What can hang from each mark:
J957: J88
J981: J88 J973
J288: J88 J133 J941
J88: J957
J908: J88 J133 J323 J973
J133: J288 J908
J973: J981
J941: J288

Each row was made from one small tree. The marks that hang from a mark follow it in brackets, in the order of their numbers. Every link used is in the known rows. Write each row's tree.
Known rows:
J908{J88 J973}: [ 0.31  0.08 -0.04  0.03  0.07 -0.05 -0.05  0.01  0.17  0.02  0.14  0.10
 -0.02  0.00  0.10  0.44 -0.10 -0.13 -0.13]
J908{J323}: [-0.01  0.12 -0.07  0.17  0.22 -0.09  0.00 -0.07 -0.10  0.10  0.08  0.01
 -0.02  0.01  0.23  0.25  0.08  0.02 -0.02]
J981{J88}: [-0.04  0.10 -0.26  0.20  0.12  0.36  0.28  0.23  0.03 -0.09  0.07  0.16
 -0.02 -0.41  0.22 -0.06 -0.02  0.02 -0.22]
J908{J133{J288} J323}: [ 0.16 -0.34 -0.02  0.03  0.06  0.05 -0.15 -0.32 -0.13 -0.11  0.03  0.23
 -0.09  0.26  0.10  0.52  0.28  0.23  0.08]
J288{J88{J957} J133}: [ 0.01  0.27 -0.03 -0.19  0.08  0.27  0.14  0.05 -0.01  0.00 -0.04 -0.36
  0.01 -0.18  0.01 -0.42 -0.27  0.13  0.10]
J133{J288{J941} J908{J88 J323 J973}}: [ 0.11 -0.43  0.07  0.05 -0.15 -0.45 -0.38 -0.09  0.05 -0.09 -0.05  0.18
 -0.11  0.34 -0.18  0.28  0.14 -0.28  0.01]
J288{J88{J957}}: [ 0.13  0.28 -0.28 -0.16  0.23  0.48  0.19  0.01 -0.19 -0.11 -0.11 -0.07
 -0.04 -0.16  0.17 -0.30 -0.17  0.02 -0.04]
J288{J88 J941}: [-0.12 -0.01 -0.19  0.02 -0.05  0.31 -0.27  0.10 -0.16 -0.05  0.03  0.23
 -0.14 -0.24  0.42 -0.41  0.11  0.30  0.02]
J941{J288}: [-0.07 -0.06 -0.12  0.11 -0.06  0.06  0.02  0.05 -0.12 -0.01  0.19  0.18
  0.01  0.03  0.31  0.00  0.17  0.32 -0.10]
J941{J288{J88{J957} J133}}: [-0.02  0.09 -0.05 -0.20 -0.05  0.16  0.07  0.04 -0.12 -0.03 -0.08 -0.26
 -0.04 -0.01  0.03 -0.56 -0.18  0.33  0.06]
J133{J908}: [-0.08  0.07  0.10  0.16 -0.03 -0.03  0.15 -0.09 -0.05  0.02  0.28  0.13
  0.09 -0.15 -0.20  0.19  0.14 -0.16  0.07]
J133{J908{J88{J957} J973}}: [ 0.32  0.20  0.09 -0.17  0.10 -0.18  0.27 -0.08  0.17 -0.04 -0.01 -0.05
  0.15  0.07 -0.32  0.34 -0.21 -0.58 -0.12]
J133{J288{J88} J908{J973}}: [ 0.31 -0.32  0.15  0.24 -0.12  0.22 -0.30 -0.34 -0.07 -0.14  0.09  0.25
 -0.20 -0.02 -0.55  0.08  0.18 -0.15  0.11]
J941{J288{J133}}: [-0.21 -0.08  0.12  0.08 -0.21 -0.13 -0.03  0.09  0.04  0.12  0.26 -0.11
  0.05  0.00  0.12 -0.12  0.03  0.43  0.03]
J957{J88}: [ 0.10  0.17 -0.28  0.09 -0.12  0.42  0.14  0.16  0.04  0.16  0.24 -0.15
 -0.07 -0.17  0.49 -0.03  0.07 -0.01  0.02]
J941{J288{J88{J957} J133{J908}}}: [-0.03  0.05  0.15 -0.16 -0.14 -0.05  0.12 -0.10 -0.17 -0.03  0.01 -0.26
  0.01 -0.05 -0.46 -0.49 -0.13  0.06  0.19]
J288{J88 J133}: [-0.01  0.09  0.02  0.08 -0.03  0.20 -0.11  0.00 -0.04  0.06  0.18 -0.18
 -0.13 -0.27 -0.03 -0.26 -0.09  0.29  0.21]
J973{J981{J88{J957}}}: [-0.22  0.25 -0.47  0.07  0.31  0.66  0.51  0.40  0.02 -0.18 -0.34  0.02
  0.07 -0.16  0.28 -0.24 -0.20 -0.07 -0.37]
J981{J973}: [ 0.00  0.37 -0.07  0.17  0.11  0.45  0.25  0.02  0.01  0.14  0.18  0.13
  0.13 -0.35  0.37  0.05  0.26  0.17 -0.08]
J973{J981}: [-0.23  0.11 -0.24  0.22  0.13  0.37  0.06  0.16 -0.09  0.02  0.05  0.15
  0.03  0.04  0.32  0.12  0.10  0.18 -0.14]
J908{J88{J957} J133 J323}: [ 0.32  0.18 -0.21 -0.43  0.34 -0.15  0.24 -0.12 -0.12 -0.09 -0.17 -0.07
  0.09  0.24  0.17  0.52 -0.15 -0.13 -0.01]

Which tree is each row?
[-0.06 -0.10  0.00  0.08 -0.17  0.08 -0.18 -0.02 -0.17  0.07  0.14 -0.11
 -0.15 -0.10  0.00 -0.41  0.01  0.51  0.17]  J941{J288{J88 J133}}
[-0.23  0.14  0.02 -0.30 -0.06  0.21 -0.04  0.23  0.05 -0.03 -0.12 -0.23
  0.02 -0.17  0.28 -0.69 -0.20  0.25  0.05]  J288{J88{J957} J133 J941}
[-0.02  0.06  0.38 -0.26 -0.06 -0.72 -0.02  0.02  0.30  0.12 -0.16 -0.31
  0.16  0.17 -0.28  0.08 -0.22 -0.43  0.04]  J288{J133{J908{J88{J957} J323 J973}} J941}
[-0.15  0.06  0.36  0.18 -0.03 -0.51  0.03 -0.18  0.02  0.23  0.22 -0.26
  0.10 -0.07 -0.43  0.18  0.07 -0.15  0.27]  J288{J133{J908{J323}}}
[ 0.10 -0.10  0.27  0.23  0.17 -0.08 -0.15 -0.38  0.11  0.16 -0.20  0.41
 -0.03  0.30 -0.03  0.80  0.25  0.10 -0.12]  J908{J133 J323 J973{J981}}
[ 0.20 -0.01  0.40  0.08 -0.05 -0.76 -0.11 -0.22  0.16  0.24  0.13 -0.24
  0.02  0.11 -0.60  0.50 -0.11 -0.36  0.19]  J288{J133{J908{J88 J323 J973}}}
[ 0.27 -0.33  0.00 -0.46 -0.11  0.09 -0.14  0.01  0.24 -0.30 -0.18  0.25
  0.03  0.36  0.32  0.23 -0.01  0.08 -0.22]  J908{J88{J957} J133{J288{J941}} J973}
[ 0.18 -0.06 -0.35 -0.27  0.05  0.14  0.24  0.10 -0.16 -0.31  0.05 -0.18
  0.04  0.22 -0.17  0.04 -0.14 -0.33  0.02]  J133{J288 J908{J88{J957}}}
[ 0.03  0.48 -0.31  0.00  0.28  0.71  0.71  0.27  0.09 -0.05 -0.21  0.01
  0.19 -0.56  0.32 -0.29 -0.01 -0.09 -0.34]  J981{J88{J957} J973}
[-0.09 -0.34 -0.32  0.01 -0.15  0.47 -0.41  0.13 -0.21 -0.24  0.01  0.26
 -0.26 -0.03  0.41 -0.48  0.19  0.39  0.01]  J133{J288{J88 J941}}
[ 0.08 -0.43 -0.29 -0.30 -0.19  0.13 -0.27  0.10 -0.06 -0.30  0.09  0.34
 -0.09  0.21  0.47  0.16  0.17  0.36 -0.01]  J908{J88 J133{J288{J941}}}
[-0.23 -0.07  0.09 -0.10 -0.16 -0.70 -0.15  0.10 -0.03  0.12  0.12 -0.24
  0.04  0.04 -0.15 -0.01 -0.04 -0.13  0.25]  J288{J133{J908{J88 J323}} J941}
[ 0.17 -0.04  0.49 -0.01 -0.08 -0.45 -0.07 -0.38  0.02  0.15 -0.22 -0.20
 -0.03  0.14 -0.72 -0.15 -0.09 -0.18  0.17]  J941{J288{J88{J957} J133{J908{J323 J973}}}}
[-0.06 -0.01 -0.10  0.49  0.29  0.16  0.06  0.05  0.14  0.09 -0.36  0.25
 -0.09 -0.05 -0.01  0.28  0.02 -0.16 -0.32]  J908{J323 J973{J981{J88}}}
[-0.11  0.13 -0.24 -0.25  0.06  0.40 -0.01  0.18 -0.11 -0.15 -0.19  0.05
 -0.04 -0.16  0.46 -0.58 -0.09  0.16 -0.11]  J288{J88{J957} J941}
[-0.05  0.03  0.09  0.40  0.23 -0.03 -0.12 -0.13  0.10  0.20 -0.20  0.20
 -0.05  0.22  0.07  0.47  0.11 -0.05 -0.17]  J908{J323 J973{J981}}
[-0.06 -0.04  0.28  0.42  0.13 -0.26 -0.06 -0.27  0.03  0.21 -0.10  0.23
  0.03  0.21 -0.41  0.52  0.19 -0.34 -0.04]  J133{J908{J323 J973{J981}}}
[-0.24 -0.15  0.27  0.13 -0.12 -0.62 -0.29  0.04  0.18  0.21 -0.12 -0.05
  0.01  0.28 -0.29  0.18 -0.02 -0.18  0.07]  J288{J133{J908{J88 J323 J973{J981}}} J941}
[-0.07 -0.17  0.57  0.16 -0.21 -0.50 -0.42 -0.27  0.12  0.22 -0.06  0.03
 -0.10 -0.11 -0.49 -0.14  0.10 -0.09  0.24]  J288{J88 J133{J908{J323 J973}} J941}
[-0.01  0.06  0.00 -0.32 -0.15 -0.34  0.28  0.16 -0.05 -0.04  0.10 -0.38
  0.17  0.16 -0.30 -0.15 -0.23 -0.11  0.11]  J941{J288{J133{J908{J88{J957}}}}}
[-0.25 -0.38  0.00  0.08 -0.27  0.07 -0.19  0.06 -0.06 -0.20  0.20  0.26
  0.00  0.05  0.07 -0.16  0.29  0.04  0.03]  J133{J288{J941} J908}
[-0.22  0.15  0.06 -0.40 -0.16 -0.32  0.17  0.30  0.12 -0.07  0.06 -0.34
  0.21 -0.02 -0.05 -0.29 -0.27 -0.19  0.09]  J288{J133{J908{J88{J957}}} J941}
